Each row comes from the steps of one walk. Every step used is in the known rows, and no mark comes twice. Write the walk behind each row, first mark first.
Known rows:
J/B/Y/K: 7,5,-12,7,-19,-11,-1,-15,-7,9,13,-5,22,-20,-13,-1,-9,-13,-16,19,13,-23,1,3,-4
S/B: -4,-1,15,21,18,0,10,37,-9,-9,24,16,-1,-39,-5,-8,5,5,7,-11,-6,-19,-8,-3,-24
E/Z: -29,1,-3,-14,33,-19,11,-1,3,13,12,-4,5,-14,12,-38,-15,-11,-13,-14,-4,8,9,14,-18
K/Y/B/L: -7,42,13,-3,-19,-3,-14,-10,-6,-24,-4,-8,5,12,2,17,5,-13,2,10,-3,3,9,-14,25
J/B/Y: -5,2,-12,18,-5,0,3,-25,1,-5,22,13,8,-26,-6,10,-14,-18,-26,9,14,-19,-4,-18,1
B/J: -4,-12,-8,-13,1,-7,14,11,-10,-3,3,1,13,-22,1,-12,11,5,12,15,-15,-35,20,16,11
J/B/L: -14,29,-20,18,4,1,-4,-13,-23,-3,14,13,20,-17,-17,1,-1,-24,-2,1,7,-3,12,-11,-4
S/B/L/Z/E: 9,4,2,36,29,12,10,34,11,-23,0,18,5,-22,-11,-4,6,8,16,-16,-3,-1,-26,3,-21
G/L/K/Y: -3,-17,10,-3,-8,-17,-19,-10,6,34,7,-11,-18,19,4,-5,1,16,9,-12,-10,23,4,11,2
K/L/Z: -22,-3,-9,0,30,1,11,13,8,11,-6,5,-6,24,-7,3,-7,-34,15,-2,-1,-7,-18,-12,-18
B/Y: 7,-13,11,4,7,-13,5,-22,26,13,0,3,5,-24,-4,0,-9,-10,-12,3,-6,-31,-9,-9,12
L/Z/E: 12,-31,-20,3,55,12,9,22,44,-8,6,32,-28,7,23,-9,-11,14,1,-11,27,3,-22,-5,-20
G/L/K/Y/B: -1,-5,12,-7,-25,-12,-24,3,-1,19,13,-21,-9,21,5,2,-1,24,11,-8,-4,23,6,8,11
E/Z/L/K/Y/B/S: -11,3,-19,-24,-11,1,3,-35,-19,-16,-27,-7,6,3,15,-4,0,13,-21,-2,3,32,2,13,0
E/Z/L/K/Y/B: -13,7,-17,-32,-10,-2,8,-23,-17,-6,-13,-12,6,20,16,-13,-7,4,-16,-3,7,29,15,19,-7
Z/L/K/Y: 8,-13,-17,-26,-6,8,8,-34,-15,9,-24,18,-17,26,6,10,13,7,-3,4,11,8,12,1,-5
K/Y/B: -8,25,11,-10,-15,-3,-10,-1,-2,-24,12,0,-12,8,16,17,0,-4,-7,11,9,-1,7,-17,16
S/B/Y: 6,-7,23,29,2,-3,12,12,10,-12,12,7,8,-45,-11,2,-1,1,-6,-3,-12,-31,-22,-4,-9
L/K/Y: 23,-26,7,-8,-4,-8,6,-16,-5,17,1,13,-39,18,21,-11,16,-2,-10,23,-2,-10,10,5,3
E/Z/L/K: -13,-12,-23,-29,14,-6,18,-20,-11,17,-13,-3,7,7,9,-29,-8,2,-12,-12,3,21,16,23,-21
E/Z/L/K/Y: -15,-6,-19,-28,8,-6,15,-34,-11,9,-21,-1,-4,19,15,-18,-3,-3,-19,-7,2,28,13,21,-15
G/L: -25,-1,8,-2,17,-18,-21,10,11,31,18,-8,7,-7,-11,-7,-12,14,20,-35,-6,18,3,1,-6
G/L/Z: -25,-16,-1,5,26,-12,-15,21,30,28,18,-4,1,10,-4,-17,-24,25,24,-27,-1,23,-24,11,-9
Z/L/G: 3,-13,-16,-15,23,44,6,3,-2,11,-12,24,-7,13,-9,13,-1,0,-2,-18,21,12,18,-33,1

Which walk is each row?
0,-8,8,-9,-37,-10,-19,4,-8,10,7,-28,0,18,4,3,5,28,15,3,-14,15,12,19,20  G/L/K/Y/B/J
26,-15,7,-4,-27,1,-8,-13,-13,-13,-6,4,-28,3,21,6,22,16,-12,27,1,-6,-2,-4,17  L/K/Y/B/S
3,31,15,3,-16,21,-14,1,-5,-24,-2,-5,-7,19,2,21,6,-17,-5,11,2,9,12,-27,35  K/Y/B/L/G
21,-7,13,-9,-11,-26,1,-12,16,29,-9,-19,21,-16,-12,-12,-4,-6,0,15,-7,-35,-2,17,6  B/Y/K
-8,32,9,1,-13,1,-10,-2,5,-26,-4,-6,1,21,6,8,-2,-6,4,15,1,5,-9,-7,22  K/Y/B/L/Z
12,-1,-27,12,-5,4,3,-13,9,-4,-2,-1,13,5,-10,19,-10,-24,-15,13,24,-9,-15,-5,-14  J/B/Y/K/L/Z/E
-6,21,7,-13,-29,-2,-4,0,-12,-33,4,-9,1,5,15,17,9,1,-3,24,-4,-13,13,-4,28  K/Y/B/J
18,-4,23,20,-12,-13,9,20,1,3,4,-10,22,-41,-17,-7,3,5,4,6,-14,-35,-16,15,-13  S/B/Y/K
10,-5,15,24,-8,-7,12,24,7,0,-5,-14,20,-18,-22,-2,-2,-8,10,10,-17,-30,-35,16,-18  S/B/Y/K/L/Z
17,3,8,3,-7,-9,-2,-26,-10,14,-21,1,-8,15,-4,-10,19,-15,6,16,-18,-6,13,9,15  B/L/K/Y
13,28,10,2,-11,30,-11,34,-8,-14,11,-12,16,-2,-13,2,-1,-6,11,1,6,-3,23,-26,29  Y/B/L/G
-2,-7,6,16,-1,1,19,39,-19,-22,14,7,14,-44,-7,-8,15,14,12,6,-21,-33,0,15,-9  S/B/J
0,-8,11,1,-26,-9,-31,-10,-5,9,-2,-15,-9,4,5,11,8,33,9,-7,-8,26,-8,3,17  G/L/K/Y/B/S
15,7,16,29,-10,0,7,9,-20,-9,-4,6,-3,-16,-12,-5,22,-3,10,6,-23,-11,-6,9,-6  S/B/L/K/Y
21,-7,8,25,2,1,12,26,18,-10,-10,-7,11,-14,-14,12,2,-6,5,-1,-3,-20,-32,9,-23  S/B/Y/K/L/Z/E
3,27,1,3,-2,9,-11,-2,16,-37,-10,2,-9,23,13,22,1,-3,0,6,12,15,-6,-14,18  K/Y/B/L/Z/E
-3,-3,1,4,24,32,5,19,-4,19,-1,7,-17,22,-15,20,5,-49,2,-10,-1,-3,15,-44,1  K/L/G
-11,-22,-11,5,39,-1,-16,21,42,15,12,6,-9,12,6,-2,-20,29,18,-37,14,34,-21,1,-15  G/L/Z/E
-19,-4,-18,-19,30,25,13,-6,-1,12,-8,3,3,9,1,-15,-15,-9,-17,-23,10,30,19,-6,-9  E/Z/L/G
12,-2,-16,-28,-23,11,3,-22,-20,-7,-19,6,-8,26,8,14,9,14,-1,7,16,10,16,-1,1  Z/L/K/Y/B
